Each row comes from the steps of one path. Every step used is in the known rows, and no mark comes twice. Write the path behind each row, first mark first.
Known rows
pafam takik tefiva: [ 34  11  39 -58  -7 -36   8  -1  21  11 -28  -7  -9  19 -24  80 -29   4
   2  14   9 -24 -10]
takik tefiva: [ 15   2  32 -39   1 -23   2 -15  23  19 -39  -5  -4  22 -24  48 -34   1
   4   3  -1 -30  -4]
vini kadigo ribag: [-29  -6 -33  33  -8  -3  44   0  26 -16  16   2  -2 -15 -30 -17  14 -25
  -5  12  18 -25   1]
takik tefiva bisak tonini kadigo ribag: [ -3   9 -19  24  -2 -15  37 -16  25 -13  14 -11   2  21 -45 -14 -12 -16
 -20   0  -6 -35   7]
tonini takik: [-23   1  15 -38  -9  -3  12 -27  12   6   1  19   3   1 -34  16   7  19
  11  14  20 -18 -34]
kadigo tonini takik tefiva bisak vini: [ 30   9  29  -8 -26 -29  -1 -23  39   6 -14  18 -11  -7  -7  27  -6 -17
 -18  11 -13 -24 -15]
vini bisak tonini: [ -5  21 -14  29 -11   1  -1  -7   0 -21   6  32  12   9 -26 -15  17  -1
  -6  21 -12   5 -28]
takik tefiva bisak vini kadigo: [ 12 -21  -4  16 -19  -8  20  -5  16 -12   9  23 -18 -28  -9   3   7 -23
 -32  27  -1  -3 -21]
takik tefiva bisak: [ 22  14  45 -10  13 -35  19 -14  29  37 -29 -18 -15  22 -16  43 -45  -4
 -13 -11  -4 -30 -11]
pafam takik: [ 22  23  26 -42 -10 -25  28   7   2 -12  -1   3  -1   0  -3  54  -6   7
   1  29  15   5 -13]
takik tefiva bisak tonini kadigo: [ 19   3  -2  -1   3  -9  19 -25   1 -14  12   7   3  32 -31 -11 -20   2
 -40  10 -21  -6  -8]
tefiva bisak vini kadigo: [  4 -17 -11  24 -19  -3  25  -5  10 -15  19  27 -15 -35   0 -10  14 -24
 -32  30  -1   5 -20]
takik tefiva bisak tonini: [ 28  15  33  16 -13 -26  -3 -10  -2   6 -22   5  -2  31 -33  14 -15   5
 -19  -4 -19 -21 -13]
bisak tefiva: [ -9  -3  27 -16 -35   5  22 -17   0   8 -15  19  -7 -12  13   1 -35   1
  12   4  29 -22 -14]
pafam takik tefiva bisak vini kadigo: [ 22 -15   0   7 -22 -15  23   1  16 -15  15  21 -21 -29 -10  18   7 -22
 -34  34   3   1 -25]
tefiva bisak: [  9  20  32   8  11 -25  32 -13  16  26 -13 -10 -10  10   2  14 -29  -4
 -13  -5  -3 -13 -11]
tonini takik tefiva bisak: [ 13  12  47 -20   8 -34  17 -22  29  41 -23 -12 -16  20 -32  48 -35   5
 -12 -10   7 -36 -27]
vini kadigo tonini: [  5   5 -23  21 -19  11   9   5  40 -16 -22  33   2   1 -10  -3  35 -12
 -36  12  17   9   4]
vini kadigo tonini bisak: [ -7   4 -43  21   9   6  18  -8  51 -17   7  29 -17  17 -33  12  48 -11
 -36  24  -1  -3 -15]
kadigo tonini takik tefiva: [ 11   3  27 -44 -13 -19 -11 -21  45  18 -38  13  -3  25 -47  55  -6  10
  -4  -1  16 -36 -18]

Which path is each row?
[ -5   0  -4  -2 -27   2   6 -17  41  -4   0  39  -4  -8 -35   8  38   2
 -27  13  26  -8 -33]
tefiva bisak vini kadigo tonini takik
[  6   1 -10  -5 -12 -12   9 -25  24 -26  20  24 -13  -9  -3   8  19 -21
  -7  37 -33 -11 -16]
tonini bisak vini
[ 16   7  31  -4   1 -26  14 -15  44  33 -24   1 -18  16 -36  42 -17  -1
 -29  -8  15 -28 -26]
vini kadigo tonini takik tefiva bisak
[ -6   9  24  -8 -18 -10   5 -24   1   4   6  22   1  13 -48   6  11  21
  -7   6   7 -18 -42]
tefiva bisak tonini takik
[-15  -5   5  -8 -20   3  26 -23  14   3   4  22 -21  -1  -3   8 -16   0
   2  13  18 -26 -26]
tonini bisak tefiva
[ -2   9 -35   7   5  10  19 -22   2 -34  29  27  12  15 -25 -32   3  -1
 -31  27 -17  12 -19]
vini bisak tonini kadigo
[-10  12 -27  31  -3  -9  42 -16  19 -20  23  -7   6  15 -38 -29  -4 -16
 -20   3  -7 -27   7]
tefiva bisak tonini kadigo ribag
[ 21  11  23   5 -20 -22  14 -20  15  -4   2  11  -9 -15  14   4 -11 -21
 -10  17 -23 -10 -10]
tefiva bisak vini
[ 34  22  51 -21   9 -45  27  -5  26  32 -24 -19 -19  19 -16  66 -42  -1
 -16  -2   6 -23 -16]
pafam takik tefiva bisak
[-12   2  14 -19 -24  -3  -3 -24  -6  -9   5  29   9  10 -51   3  21  22
   2  13  10 -17 -38]
bisak tonini takik
[-23 -10 -45  39 -14  -3  41  -6  36 -27  32  10 -11 -22 -31 -17  28 -35
 -13  24   1 -24  -5]
tonini bisak vini kadigo ribag
[ 37  19  37   7 -18 -32   3  -1  -4   3 -17   5  -5  30 -34  29 -14   6
 -19   1 -15 -18 -18]
pafam takik tefiva bisak tonini
[ 24   4 -12  23 -27  -5   2   1  51 -12 -24  33  -8  -4 -10   9  27 -21
 -44  10   6   0   0]
takik tefiva bisak vini kadigo tonini
[ -3  17 -29   8  12  -3  15 -14  52 -10  -2  20 -12  29 -26  18  35  -6
 -24  18 -10 -10  -8]
kadigo tonini bisak
[  3   1  21 -33  -8 -14 -14 -21  25  10 -18  18  -4  19 -58  44  -7  11
   2   8   7 -33 -37]
vini bisak tonini takik tefiva
[  9  -1  32 -41 -17 -21 -13 -24  17  12 -26  12  -3  26 -57  46 -11  17
   2   5   5 -38 -28]
bisak tonini takik tefiva
[-10  -7 -13  11 -28  13  21 -14  31  -5  -2  38 -22  -3  -8   1   7  -6
 -18  13  29 -18 -23]
vini kadigo tonini bisak tefiva
[ 19  15  41 -12   3 -31  11 -18  43  39 -32  -5 -15  25 -32  48 -26   3
 -19 -14   8 -31 -21]
kadigo tonini takik tefiva bisak
